Known rows, with every step that occurs:
bubid > vamir > lamen: -0.291,-2.530,-4.030,-1.459,0.901,0.274,0.791,-0.098,2.114,1.227,0.465,-0.759,-0.523,-0.169,0.957,-3.664,-0.072,1.390,-0.706,1.640,-1.384,-1.065
noguv > bubid > fofi: -1.447,-2.654,-5.535,-3.174,-1.223,-0.314,0.864,-2.584,2.695,-2.072,-2.758,0.215,1.142,-1.530,2.337,-3.199,-2.288,-1.769,0.013,0.384,-5.208,1.314
duvas > bubid > fofi > minid: 1.678,-2.833,-5.589,-3.628,1.303,1.295,-0.655,-2.167,3.235,-0.129,-2.343,-0.319,0.158,-0.878,2.832,-3.039,-2.703,-2.202,-0.814,1.030,-2.970,2.623
vamir > bubid > duvas: -0.394,-1.562,-5.692,-2.949,-0.214,1.717,0.964,-0.014,1.027,-1.467,-0.406,-0.330,1.406,-1.393,-0.306,0.210,-2.418,1.434,-1.825,-0.254,-3.507,1.675
bubid > vamir: -1.999,-1.557,-5.587,-0.784,-0.116,0.584,0.693,-1.119,1.954,1.045,1.019,-1.447,-0.670,0.017,0.795,-3.096,-0.215,0.183,-0.858,1.486,-2.471,-0.204
vamir > bubid: -0.495,-2.506,-5.426,-2.333,-0.710,0.822,0.346,-0.865,1.285,-0.339,0.691,-1.008,0.107,-0.312,0.163,-0.766,-2.208,-0.180,-1.502,1.443,-3.802,0.612
duvas > bubid > vamir > lamen > noguv: 0.947,-1.585,-1.473,0.607,1.080,0.277,-0.111,0.300,0.659,1.929,1.022,-0.380,-0.445,-1.352,2.794,-2.827,-0.257,-0.085,-0.353,1.947,0.037,-0.477
vamir > bubid > fofi: 0.235,-2.656,-6.723,-2.432,-1.041,0.394,1.153,-1.934,2.385,-1.711,-0.828,-0.025,1.087,-1.874,0.416,-1.233,-2.938,-1.113,-1.135,0.863,-4.207,0.698
duvas > bubid > fofi: -0.750,-1.871,-5.209,-1.795,-0.062,0.855,1.135,-1.825,3.042,-0.489,-1.741,0.241,0.349,-1.148,1.699,-2.535,-2.777,-3.100,0.557,0.310,-3.584,1.849
vamir > lamen > noguv: 0.437,-2.475,-2.685,-1.129,-0.325,0.268,0.974,0.139,0.890,1.862,-0.422,-0.431,0.151,-0.256,1.693,-1.472,-0.044,1.638,-1.717,-0.023,-0.813,1.187
duvas > bubid > fofi > minid > lamen > noguv: 2.143,-1.915,-3.917,-2.137,-0.177,0.074,-2.429,-1.104,1.705,-0.558,-1.564,-0.768,0.688,-2.672,4.930,-2.320,-0.016,-1.608,-0.742,1.206,-2.306,3.068
bubid > duvas: -1.904,-1.143,-5.658,-2.759,-0.072,1.813,1.660,-0.184,1.895,-0.199,-1.527,-0.523,1.010,-0.385,0.098,-1.017,-1.184,1.389,-1.389,-1.530,-2.968,2.737
duvas > bubid > vamir > lamen: 0.294,-2.250,-2.538,-0.994,1.753,0.642,0.068,0.146,1.915,1.236,0.705,-0.289,-0.908,-0.523,1.897,-3.878,-1.206,-0.601,0.645,2.369,-1.328,-0.837
fofi > minid > bubid > vamir: 1.085,-3.111,-4.907,-2.656,0.622,-0.138,-2.522,-1.757,1.331,0.511,-0.562,-2.489,-0.447,1.028,2.587,-3.232,-0.063,0.910,-0.911,3.436,-1.911,0.667
lamen > noguv: -1.367,-1.576,-4.230,-0.438,-1.235,0.566,0.994,-0.914,0.756,1.558,-0.054,-1.049,0.171,-0.054,1.437,-1.021,-0.186,0.347,-1.871,-0.233,-1.869,1.875
noguv > lamen > vamir: -0.556,-2.704,-2.595,-0.246,-1.276,-0.029,0.666,-1.091,1.216,1.154,-0.396,-0.350,-1.518,0.526,0.262,-2.241,0.665,1.335,1.501,0.648,-4.649,-0.347
vamir > lamen > noguv > bubid: 0.192,-2.805,-1.562,-2.084,-0.679,-0.474,0.085,-0.360,0.320,0.237,-1.231,-0.101,0.641,-1.004,3.301,-2.321,-0.628,1.058,-0.918,0.766,-2.284,0.872
vamir > bubid > fofi > minid > lamen: 2.396,-3.302,-6.595,-4.388,-0.510,-0.017,-2.276,-1.478,2.414,-2.336,-0.925,-1.144,0.920,-2.387,2.794,-1.996,-0.964,-0.212,-1.566,2.116,-4.323,1.508
duvas > bubid > fofi > minid > lamen > vamir: 2.071,-2.125,-4.012,-1.627,-0.210,0.580,-3.594,-0.990,2.179,-0.827,-1.218,-0.104,-0.385,-3.336,3.683,-3.436,0.456,-0.679,1.294,2.207,-4.411,1.005
lamen > vamir: -1.352,-1.607,-4.380,0.017,-1.322,0.958,-0.307,-0.710,1.248,1.330,0.168,-0.356,-0.958,-0.730,0.254,-2.022,0.332,1.242,0.128,0.816,-3.860,-0.180
fofi > minid > lamen > vamir: 0.760,-2.311,-4.236,-1.859,-0.777,0.507,-3.688,-0.284,1.293,0.592,0.111,-1.382,-1.072,-1.423,2.662,-2.752,2.305,2.178,-0.171,1.987,-3.983,0.703
noguv > lamen > minid: -0.444,-4.229,-3.182,-2.380,-0.478,-0.791,2.661,-1.935,2.228,0.718,-2.045,-1.312,-1.145,2.996,1.411,-1.681,0.420,0.775,-0.866,-0.467,-3.221,2.769
lamen > noguv > bubid > vamir: -1.638,-1.371,-3.365,-0.282,-1.022,-0.460,-0.396,-1.500,0.120,0.004,0.520,-1.177,0.307,-1.637,3.248,-2.876,0.086,0.066,-0.972,1.923,-2.721,-0.238
bubid > fofi > minid: 1.012,-3.010,-7.095,-4.053,0.426,0.933,-0.018,-2.488,3.458,-0.200,-2.316,-0.704,0.390,-0.481,1.947,-2.894,-1.556,-0.269,-2.204,0.307,-2.937,2.346
minid > fofi > bubid > vamir > lamen > noguv: 1.430,-1.959,-1.443,1.212,0.001,-1.041,-1.846,-2.024,-0.324,2.034,2.371,0.464,-1.444,-1.386,1.247,-1.461,1.625,0.115,-1.544,1.484,-0.528,0.201
minid > fofi: -1.832,-2.426,-4.356,-1.733,0.007,-0.259,-0.336,-2.150,2.551,1.147,0.349,-0.531,-1.271,-0.355,0.144,-1.670,0.297,-0.673,-0.694,-0.967,-4.269,2.534

Rows:
0.636,-2.675,-2.889,-3.353,-1.021,-0.684,-3.461,-0.956,0.216,-0.747,-0.959,-1.784,0.493,-1.431,5.420,-2.483,1.254,0.682,-1.442,1.807,-3.533,2.595 => fofi > minid > lamen > noguv > bubid
0.697,-3.308,-2.083,-1.889,-0.091,-0.843,0.721,-3.092,0.963,-0.170,-1.711,0.564,-1.095,1.394,0.280,0.518,0.981,0.610,-1.081,-1.908,-3.387,4.685 => noguv > lamen > minid > fofi > bubid > duvas
-0.777,-1.219,-4.071,-1.463,-0.302,0.756,-0.886,-2.162,0.798,-0.035,-0.143,0.841,-0.235,-0.798,-0.521,0.206,-0.371,-0.393,-1.309,-1.271,-3.474,3.564 => minid > fofi > bubid > duvas
-1.527,-1.926,-3.059,-1.432,-1.696,-0.175,-0.067,-1.354,0.252,-0.073,-0.835,-0.818,0.631,-0.800,3.064,-1.665,-0.685,-0.236,-1.095,0.561,-3.423,1.655 => lamen > noguv > bubid
1.175,-3.590,-4.659,-3.973,0.146,0.105,-2.309,-1.551,1.351,0.391,-1.768,-2.134,-0.063,1.802,2.321,-2.144,-0.973,0.531,-1.161,2.101,-2.622,2.501 => fofi > minid > bubid
0.519,-3.732,-1.976,-0.080,-0.096,-2.110,-0.147,-4.005,1.054,1.017,0.800,-0.397,-2.677,1.936,0.961,-1.638,2.054,-0.671,-0.661,1.065,-3.044,1.818 => noguv > lamen > minid > fofi > bubid > vamir
-0.898,-1.657,-4.034,0.336,-0.186,-0.484,-1.862,-3.145,0.988,1.062,2.385,-0.121,-1.898,-0.298,0.123,-1.954,0.592,-1.581,-0.783,1.663,-3.016,0.672 => minid > fofi > bubid > vamir
-1.522,-1.311,-4.101,-0.422,0.771,0.925,-0.046,-0.965,1.754,0.863,1.085,-0.942,-0.951,-0.388,1.632,-3.272,-1.289,-1.861,0.453,2.192,-2.463,-0.086 => duvas > bubid > vamir
0.202,-4.281,-2.422,-1.171,-0.561,-2.224,0.833,-2.254,1.265,0.052,-1.750,-2.335,-0.947,2.976,2.149,-2.368,1.213,0.941,0.643,2.152,-2.535,1.141 => noguv > lamen > minid > bubid > vamir
0.944,-2.903,-2.957,-2.234,-0.928,-0.784,0.712,-1.429,1.448,-1.010,-2.763,0.734,1.713,-2.470,3.523,-2.700,-1.333,0.010,-0.735,0.170,-2.692,0.909 => vamir > lamen > noguv > bubid > fofi
0.990,-3.113,-2.675,-0.493,-1.365,-0.111,0.038,-0.932,0.426,-0.077,0.693,-0.267,-1.133,-0.533,-0.036,-1.075,-0.471,1.360,1.087,1.945,-5.248,-1.308 => noguv > lamen > vamir > bubid
0.126,-1.147,-4.876,-1.002,-0.971,1.796,-0.375,0.315,0.257,-1.065,0.161,0.209,0.766,-2.946,-0.566,0.208,-1.087,2.841,-0.734,0.378,-4.167,-0.172 => lamen > vamir > bubid > duvas
0.848,-2.547,-2.519,-0.324,0.708,-0.685,-1.765,-2.183,1.097,1.347,1.974,0.483,-1.843,-0.494,0.393,-2.453,0.777,-0.438,-0.627,1.832,-1.875,0.039 => minid > fofi > bubid > vamir > lamen
0.323,-3.570,-3.775,-1.477,0.951,-0.255,1.422,-0.676,2.292,1.337,-0.564,-1.093,-0.820,0.846,1.795,-3.077,0.957,2.236,-1.965,1.194,-0.672,0.340 => bubid > vamir > lamen > minid
1.017,-2.141,-3.054,-1.176,-0.826,0.895,0.601,-0.102,0.262,-1.230,-0.451,0.272,0.140,-1.668,-0.590,-0.116,-0.643,2.862,0.749,0.338,-4.856,-0.183 => noguv > lamen > vamir > bubid > duvas
1.684,-3.224,-2.328,-2.297,0.760,-0.163,-0.214,-1.599,1.103,0.309,-1.482,1.107,-0.469,0.070,0.436,0.272,0.791,1.729,-2.402,-1.577,-1.515,4.058 => vamir > lamen > minid > fofi > bubid > duvas
1.216,-2.752,-4.969,-4.564,0.611,1.113,-1.705,-0.716,1.308,-0.745,-3.000,-1.541,1.221,0.606,1.824,-1.079,-1.078,2.070,-1.513,0.369,-2.278,3.584 => fofi > minid > bubid > duvas
0.056,-3.862,-5.339,-2.347,-1.398,-1.205,0.951,-2.870,2.509,-1.188,-3.956,-0.995,1.049,0.896,2.143,-1.411,-0.630,-0.484,-0.564,0.281,-2.970,3.100 => lamen > minid > bubid > fofi
0.850,-2.212,-3.973,-2.317,-0.699,0.015,-2.436,-0.386,0.851,0.893,-0.127,-2.117,0.006,-0.746,3.736,-1.678,1.803,1.369,-2.258,1.035,-1.937,2.837 => fofi > minid > lamen > noguv
-0.453,-2.906,-2.952,-2.476,0.582,-0.528,-0.220,-0.684,1.588,-0.368,-0.322,-0.512,-0.069,-0.900,2.624,-4.451,-0.710,0.749,0.039,2.436,-2.890,-1.185 => noguv > bubid > vamir > lamen
-1.566,-1.325,-3.653,-0.471,-1.992,-0.408,-0.584,-0.088,0.496,0.473,0.298,-1.591,0.310,-1.163,2.657,-1.214,1.782,0.470,-0.832,0.322,-2.683,2.076 => minid > lamen > noguv
0.534,-2.061,-3.175,-2.098,-0.468,-1.030,-3.732,-1.040,0.153,-0.634,0.377,-2.181,0.206,-2.283,5.623,-3.677,2.046,1.002,-1.319,3.172,-2.720,0.797 => fofi > minid > lamen > noguv > bubid > vamir
1.696,-3.057,-4.027,-0.752,-1.621,-0.411,0.857,-2.055,1.518,-1.501,-0.773,0.577,-0.176,-2.042,0.124,-1.521,-1.212,0.369,1.286,1.428,-5.605,-1.280 => noguv > lamen > vamir > bubid > fofi
-1.491,-1.441,-3.799,-0.136,-2.077,0.008,-1.862,-0.010,0.990,0.185,0.580,-0.859,-0.811,-1.732,1.338,-2.307,2.123,1.258,1.230,1.310,-4.646,0.083 => minid > lamen > vamir
-1.737,-1.711,-2.466,-1.526,-2.434,-1.186,-1.691,-0.595,0.038,-1.067,-0.552,-1.311,0.749,-1.793,4.251,-2.109,1.127,-0.161,-0.025,1.083,-4.227,1.841 => minid > lamen > noguv > bubid
-1.192,-1.386,-5.016,-0.022,-0.868,0.669,-0.498,-2.073,0.414,0.779,1.607,-0.610,-0.956,0.874,0.553,-2.243,-0.608,-1.184,-1.145,2.817,-1.930,-0.238 => fofi > bubid > vamir
